(in the rows, 128 means zero)
Known rows, with every way that one mark hangs from another:
q_464{q_78{q_201} q_847}: [124 112 143 149 123  86 129 154 111 125  98 139 174 161  78  85]
q_712{q_201}: [177 177 133  63 127  81 129 106 170 163 151 159 132 126 191 113]
q_240{q_464{q_78{q_201{q_712}} q_847}}: [141 148  96 130 116 146 171 157  69 122  60 107 131 119  81 114]
q_847{q_464{q_78{q_201{q_712}}}}: [133 138 103 145 170  80 152 180 102 127 162 110  96 120  82 122]
q_847{q_464}: [118 181  94 140 147 109 158 124 146 162 185 155 135 145 145  95]
q_165{q_201}: [168 114 125 127 107 103 131 120 183  95 144 157 157 127 140  47]
q_201{q_240{q_464} q_478 q_712}: [115 121  99 117 120 189 140  91 135 114  98 108  82 139 197 184]
q_195{q_201}: [156 126 163  95 115  88 105 121 174 143 157 166 150  97 115  66]
q_240{q_464{q_78}}: [145 192 146 136 102 154 167 112 118 146 131 143 121 109  91  84]
q_195{q_201{q_240}}: [137 105 168 102 126  94  82 117 157 132 185 155 157 101 142  98]
q_195{q_201{q_240 q_478 q_712}}: [123  69 150  95 142 120  81 117 180 117 128 126 111 110 156 153]
q_78{q_201{q_240}}: [148  88 131 109 120  77  95 135 109 101 176 124 133 149 173 131]
q_240{q_464{q_78{q_201{q_478 q_712}} q_847}}: [125 124 100 132 117 172 150 149 105 112  46 111 121 127  88 133]
q_240{q_464{q_78{q_201} q_847}}: [142 158 115 138 104 150 153 144  78 128  93 137 156 119  77  91]
q_712{q_201{q_240{q_464{q_78 q_847}} q_478}}: [112 168 134 107 130 177 112 100 148 155 126 149 152 110 164 172]
q_893{q_464{q_78 q_847}}: [109 147 136 195  80 128 157 111 148 167 135 172 182 139  63  65]
q_195{q_201{q_240 q_712}}: [142  94 147  95 142  86 102 130 137 127 145 121 124  97 150 127]

Rows:
[155 126 119 114 119 156 144 147 116 109  96 105  76 105  90 136] => q_240{q_464{q_78{q_201{q_478 q_712}}}}
[124  58 152 134 150 101  99 149 132  94 122  90  91 145 117 165] => q_464{q_78{q_201{q_240 q_478 q_712}}}
[ 93  60 129 155 143 116 106 152 116 103  73 100 139 167 115 161] => q_464{q_78{q_201{q_240 q_478 q_712}} q_847}
[120 169 103  88 122 180 108  88 149 151 124 157 155 119 214 178] => q_712{q_201{q_240{q_464{q_847}} q_478}}
[ 83 123 112 157 130 200 148 107 119 128  57 106 118 145 138 175] => q_201{q_240{q_464{q_78 q_847}} q_478 q_712}
[114 127 124 153 161 114 117 160 155 125 190 137 116 129  81 119] => q_847{q_464{q_78{q_201{q_478}}}}
[119 190 127 155  99 167 173 116 103 158  84 155 162 130  85  80] => q_240{q_464{q_78 q_847}}
[102 105 111 156 179 115 116 168 123 115 170  99  92 129 109 169] => q_847{q_464{q_78{q_201{q_240 q_478 q_712}}}}
[123 170 154 148 116 155 142 107  95 139 162 133 129 119 124 127] => q_201{q_240{q_464{q_78}}}
[135 131 143  77 136 119  84  88 195 144 166 151 125 134 223 173] => q_712{q_201{q_240 q_478}}
[140  83 152 129 145  72 119 159  94 102 137  87 100 135 114 142] => q_464{q_78{q_201{q_240 q_712}}}
[106 123 130 141 134 183 142 104 130 119 100  96  78 127 142 181] => q_201{q_240{q_464{q_78}} q_478 q_712}
[154  72 104  98 135  74 114 147  93  89 134  91  98 150 184 159] => q_78{q_201{q_240 q_712}}
[ 96 168 136 165 112 168 147 112  83 146 122 141 167 137 121 118] => q_201{q_240{q_464{q_78 q_847}}}
